(in the rows, 128 means zero)
Known rows, with every way that one mark hangs from another:
(K_635 (K_475 K_242 K_875) K_683): [101 126 144  91 158 126 145  44  92  97 112 135  86 105 119 183 170 140
 117 157 139]
(K_635 K_683): [155 132 152 171 171 136 211 102  97 114  87 138  75  75 176 130 138 117
  66 158 142]
(K_297 K_25 K_242): [182 153 120 144  62 103 167 165  94 188 193 124  83 146 186  79 114 163
 127 141 116]
(K_475 K_635 K_875): [100  56  85 116 130 116 162 194 122 115 182 132 144 140 144 167 165 144
 152 102 113]
(K_635 K_475): [135 121 138 132 106 110 150  99 117  76 131 121  98 113 152 152 157 108
 126 150 129]
(K_875 K_349 (K_475 (K_635 K_683))): [165 151 104 146 152  81 139 121 127 199 155 160 117 119 119 105 123 151
 154 118 151]
(K_242 K_297): [173 138 106 145 126 125 153 155 138 140 120 109 123 136 150  85  99 105
 111 128 120]
(K_875 K_475): [164 139 131 135 158 117 132 147 137 146 164 113 116 118 122 146 128 101
 103 127 113]
(K_875 K_349 (K_475 K_635)): [163 146 103 146 126  85 123 151 138 193 166 151 142 132 106 107 116 136
 161 108 139]
(K_475 (K_242 K_297) K_875): [113 118 125  92 120 165 106 160 132 141 114 111 180 151  69 153 110 103
 109 116 102]
(K_242 (K_297 K_25)): [170 148 105 137  98 111 112 140 135 186 141 109 103 157 152  72 103 139
 124 138 111]
(K_935 (K_475 K_242 (K_875 K_349)) K_683): [ 74 113 177 132 143 162  98 131 170  50  62 109 124 123 164 131  92 148
 124 151 124]
(K_875 K_349 K_475): [180 158 132 144 133 100 135 149 141 199 126 142 135 119  85 117  89 119
 117 131 131]
(K_875 K_349): [168 139 150 176  93 125 180 159 124 153  69 151 146 103 113 105  88 106
  93 142 138]
(K_475 (K_242 K_297) (K_635 K_683) K_875): [ 91 110  85  95 149 138 116 121 111 142 157 135 152 150 118 136 158 149
 160  97 130]
(K_635 (K_475 K_242) K_683): [121 156 160 130 144 129 147  22  89  81  97 137  79  91 146 151 171 117
 109 160 152]
(K_475 K_635): [127  98 107 171 108 119 163 161 119  91 162 135 135 120 182 120 167 113
 142 106 131]
(K_935 K_475): [117  93 167 145 136 164 149 132 142  31 104  95  82 106 186 130 138 116
  78 154 123]

Rows:
[137 161  99 118 124 110  51 120 140 175 205 117 143 162 115 110 147 124
 164  96 116]	(K_875 (K_475 (K_242 (K_297 K_25)) K_635))
[115  79  88 122 150 100 188 155 106 160 143 163 124 123 136 142 145 177
 153 118 141]	(K_475 (K_635 K_683) (K_875 K_349))
[101 116  84  99  94 130  92 164 131 168 144 144 203 170  74 118 122 139
 181  87 126]	(K_475 (K_242 K_297) K_635 (K_875 K_349))
[172 190 131 128 120 118  83 127 145 212 118 137 167 140  54  99  78 106
 131 118 132]	(K_875 K_349 (K_475 (K_242 K_297)))
[125 134 126  97 103 154 107 160 133 177  90 131 193 152  44 133  83 115
 120 120 115]	(K_475 (K_242 K_297) (K_875 K_349))
[ 92  66 125 112 158 134 156 130 132  74 129 125  80 122 176 135 152 179
 130 140 138]	(K_935 (K_475 (K_635 K_683) (K_875 K_349)))
[ 72  82 143 107 115 162 103 138 141  59 124 117 138 138 134 142 150 145
 135 122 127]	(K_935 (K_475 K_242 K_635 (K_875 K_349)))
[ 66 102 177 129 154 169  99 131 168  24  81  96 114 122 182 145 110 138
 117 148 114]	(K_935 (K_475 K_242 K_875) K_683)
[130 152 122 135 159 123 100 101 120 139 178 131 130 122 125 139 163 113
 137 106 132]	(K_875 (K_475 K_242 (K_635 K_683)))
[109 120 156 115  99 165 126 162 122 148  81 140 196 127  44 166 102 104
 100 126 114]	(K_475 K_242 (K_875 K_349))
[112 136 123  78 163 120 133  42 100 118 118 129  84 122 120 160 155 148
 133 151 140]	(K_635 (K_475 (K_242 K_297) K_875) K_683)
[127 153 137 116  95 127  99  77 123  86 123 115 128 134 121 132 146  96
 138 137 131]	(K_635 (K_475 (K_242 K_297)))
[ 95 143 171 155 143 164  86 107 173  29  72  91 106 124 207  90  97 125
 123 148 128]	(K_935 (K_475 (K_242 K_297)) K_683)
[145 167 122 142 109 109  86 130 136 186 151 152 174 136  76 111 118 115
 159 100 139]	(K_875 K_349 (K_475 K_242 K_635))
